In the rows, zero is written as 128.
Known rows, with every step that occurs
bigeki ginuf: [165 112 103 108 154 149 148 104 110 115 133 146 122  85  87 164 113 107
 140 126 121 106 148 146]
ginuf bigeki bazu tikib lodet: [127 110 118 172  87 176 145 152 123 130 119 113 135  46 127 153 124 140
 151 102 128 136 128 150]
tikib lodet zamab bazu bigeki ginuf: [182 109 114 112 133 138 177 126 106  83 152 107  86  64  51 181 106 106
 150 175  84  97 127 138]
tikib bazu bigeki: [173 120 165  92 129  79 154 174 127  99 132 112  72 130 119 105 132 115
 106 148 111 128 151 131]
zamab bazu tikib: [119 108 181 163 160 134 147 136 124 126  47  90 192 138  82 133 166 111
 157 123 115 113 109 132]
tikib bazu bigeki ginuf zamab lodet: [136 113 150 132 182  77 117 156  87  94 108 130 163 107  76 173 107 109
 114  99 143 106  82 146]
bigeki ginuf zamab bazu tikib: [108 108 189 179 177 136 147 134 107 112  28  95 215 108  60 153 160 103
 172 108 100  97 102 145]
ginuf zamab bazu bigeki: [112 142 210 169 145  57 135 153 126  69  93  89 159 142 103 134 135 118
 156 145  80  94  83 130]
tikib bazu bigeki ginuf: [204 106 129  80 153 111 169 140 108  92 138 135  78  91  80 149 115  96
 121 142 105 107 165 147]
ginuf bigeki: [144 138 132 150 121 124 136 177 144 130  89 150 155  76 149 151 101 178
 128  91 122 124 113 149]
bevi tikib lodet zamab ginuf: [100 110 103 121 135 107 127 178 122 134 166  92 104  53 116 137  83 130
 105 143 105 134 151 104]
bevi tikib: [147 150 128 118 131  95 113 138 121 130 176 132 130 132 152 105  97 145
  95 132 122 107 132 138]
bigeki bazu zamab: [110 134 125 165 108 126 133 157 140 104 138 106 103 170 114 135 110 125
 151 108 131 123 123 164]
bevi tikib bazu bigeki ginuf zamab: [150 133 165 123 157  84 134 156  97  88 122 127 128  87 100 130 105 116
 120 124  94  91 137 157]
zamab ginuf bigeki bazu: [107 147 134 180 162 122 109 174 165 121  91 134 177  65 164 179  70 163
 154  73 138 127 101 150]
bevi tikib lodet zamab bazu: [130 128 118 131 121 162 137 153 119 130 147  82 110  96  98 140  88 151
 145 192  98 121  98 126]
tikib bazu: [154 113 140  87 142 138 132 174 122 146 109 117  90 123 134 100 116 124
 118 145 134 149 159 138]
ginuf zamab: [ 79 141 163 169 134 113 108 142 117 116  91 120 169 116 127 127 129 134
 142 106 112 118 106 137]
bevi tikib bazu bigeki ginuf: [216 118 131  75 155  94 161 145 104  94 163 137  81  91  92 137 100 103
 104 144 101  95 166 152]
bigeki ginuf zamab: [109 129 142 153 154 132 126 122 102 106  98 135 161  82  94 157 118 118
 153 108 109 102 121 149]
bazu tikib lodet zamab ginuf: [ 87  87 115 135 137 130 146 174 122 138 116  85 121  48  83 147 124 116
 119 126 109 142 155  99]
bazu tikib lodet zamab: [136  99  77 122  85 198 166 149 110 146 135 102  80  59  64 147 136 140
 116 153 121 144 140 118]
ginuf zamab bazu tikib: [ 88 117 207 188 165 125 134 145 117 117  26  84 218 129  80 133 168 117
 166 110 105 107  95 137]

Rows
[132 112  68 133  89 211 158 141 121 142 136 103  85  55  74 162 123 146
 126 150 135 146 126 125]  bigeki bazu tikib lodet zamab
[112 115 114 150 125 122 141 214 141 136 102 120 133  15 130 167  77 174
 125  99 104 136 131 125]  tikib lodet zamab ginuf bigeki
[107 114 128 157 182 102 104 128  90 106 110 139 196 105  82 188 107 118
 125  89 154 106  67 142]  bigeki ginuf zamab lodet
[119 126 117 176 142  93 115 182 126 106 122 125 164 146 109 182  86 148
 126  67 166 120  62 167]  ginuf bigeki bazu zamab lodet
[110  91 152 157 103 155 152 140 105 127 109  78 138  90  98 128 152 109
 163 143 103 131 129 130]  zamab bazu tikib lodet
[112 107 125 148 139  75 122 165 107 110 140 111 142 175  88 152 121 115
 110  94 153 121  86 144]  bazu zamab lodet
[150 136 155 132 138  98 158 153 135  85 117  91 109 132  78 150 125 135
 134 175  93 108  93 120]  lodet zamab bazu bigeki
[119 105 117 160  90 177 142 127 116 130 136 104 122  73 114 144 139 113
 148 121 130 137 136 139]  bigeki bazu tikib lodet
[146 117 147 103 114  87 142 208 113 126 149  98  68 172 122  75 103 121
 104 130 110 124 170 165]  bevi tikib bazu zamab
[136 159 116 172 132 157 117 153 162 123 102 147 158  82 162 176  78 177
 151  88 150 126  91 162]  ginuf bigeki bazu
[142 116  71 146  86 211 163 166 129 144 119 115  97  29  85 175 108 171
 126 132 131 144 120 136]  ginuf bigeki bazu tikib lodet zamab
[110 104 124 158 128 123 152 215 137 138  75 114 150  12 111 168 101 165
 121  86 106 134 135 125]  bazu tikib lodet zamab ginuf bigeki
[118 141 128 178 104 124 138 189 150 107 113 117 119 136 128 149  93 152
 149  84 126 119 115 178]  ginuf bigeki bazu zamab
[ 85 126 144 168 166  86  90 146  99 116 103 127 201 131 107 164 116 132
 120  90 158 119  55 131]  ginuf zamab lodet
[108  89 157 167 117 158 150 135  90 114  97  86 154  63  76 146 145  99
 175 135  91 112 128 143]  bigeki ginuf zamab bazu tikib lodet
[128 126 137 166 146 161 137 120 137 129  80 118 172 116 104 150 153 122
 142  95 151 125 117 143]  bigeki bazu tikib
[119  90 125 143  85 158 153 136 102 134 133 101 116  76 105 123 157 107
 135 128 116 137 153 127]  bazu tikib lodet
[ 89  99 102 127 133 124 135 171 125 134 145  91 101  49 104 150 100 123
 121 140 108 144 149  97]  tikib lodet zamab ginuf
[125 132 160 151 145  94 138 129 103  80 109 131 147  86  85 159 126 113
 141 112  95  89 121 147]  bazu bigeki ginuf zamab
[122 125 112 143 126 103 134 218 138 136 124 121 134  15 142 156  62 180
 108 102 103 124 134 132]  bevi tikib lodet zamab ginuf bigeki
[128 109 149 150 157 164 160 145 126 135  49  87 168 120  52 150 156 131
 146 139 114 121 103 125]  lodet zamab bazu tikib
[111 108 168 147 144  67 141 250 145 124  71 110 138  84 140 131  88 150
 128  70 102 130 155 153]  tikib bazu zamab ginuf bigeki
[ 93 112 115 125 166 109 131 169 139 133 112 103 126  80  98 153 106 128
 115 128 118 136 139  99]  lodet zamab ginuf
[ 98 117 160 170 135  62 139 228 146 116  78 114 158  87 137 145  95 151
 132  61  98 118 136 146]  bazu zamab ginuf bigeki
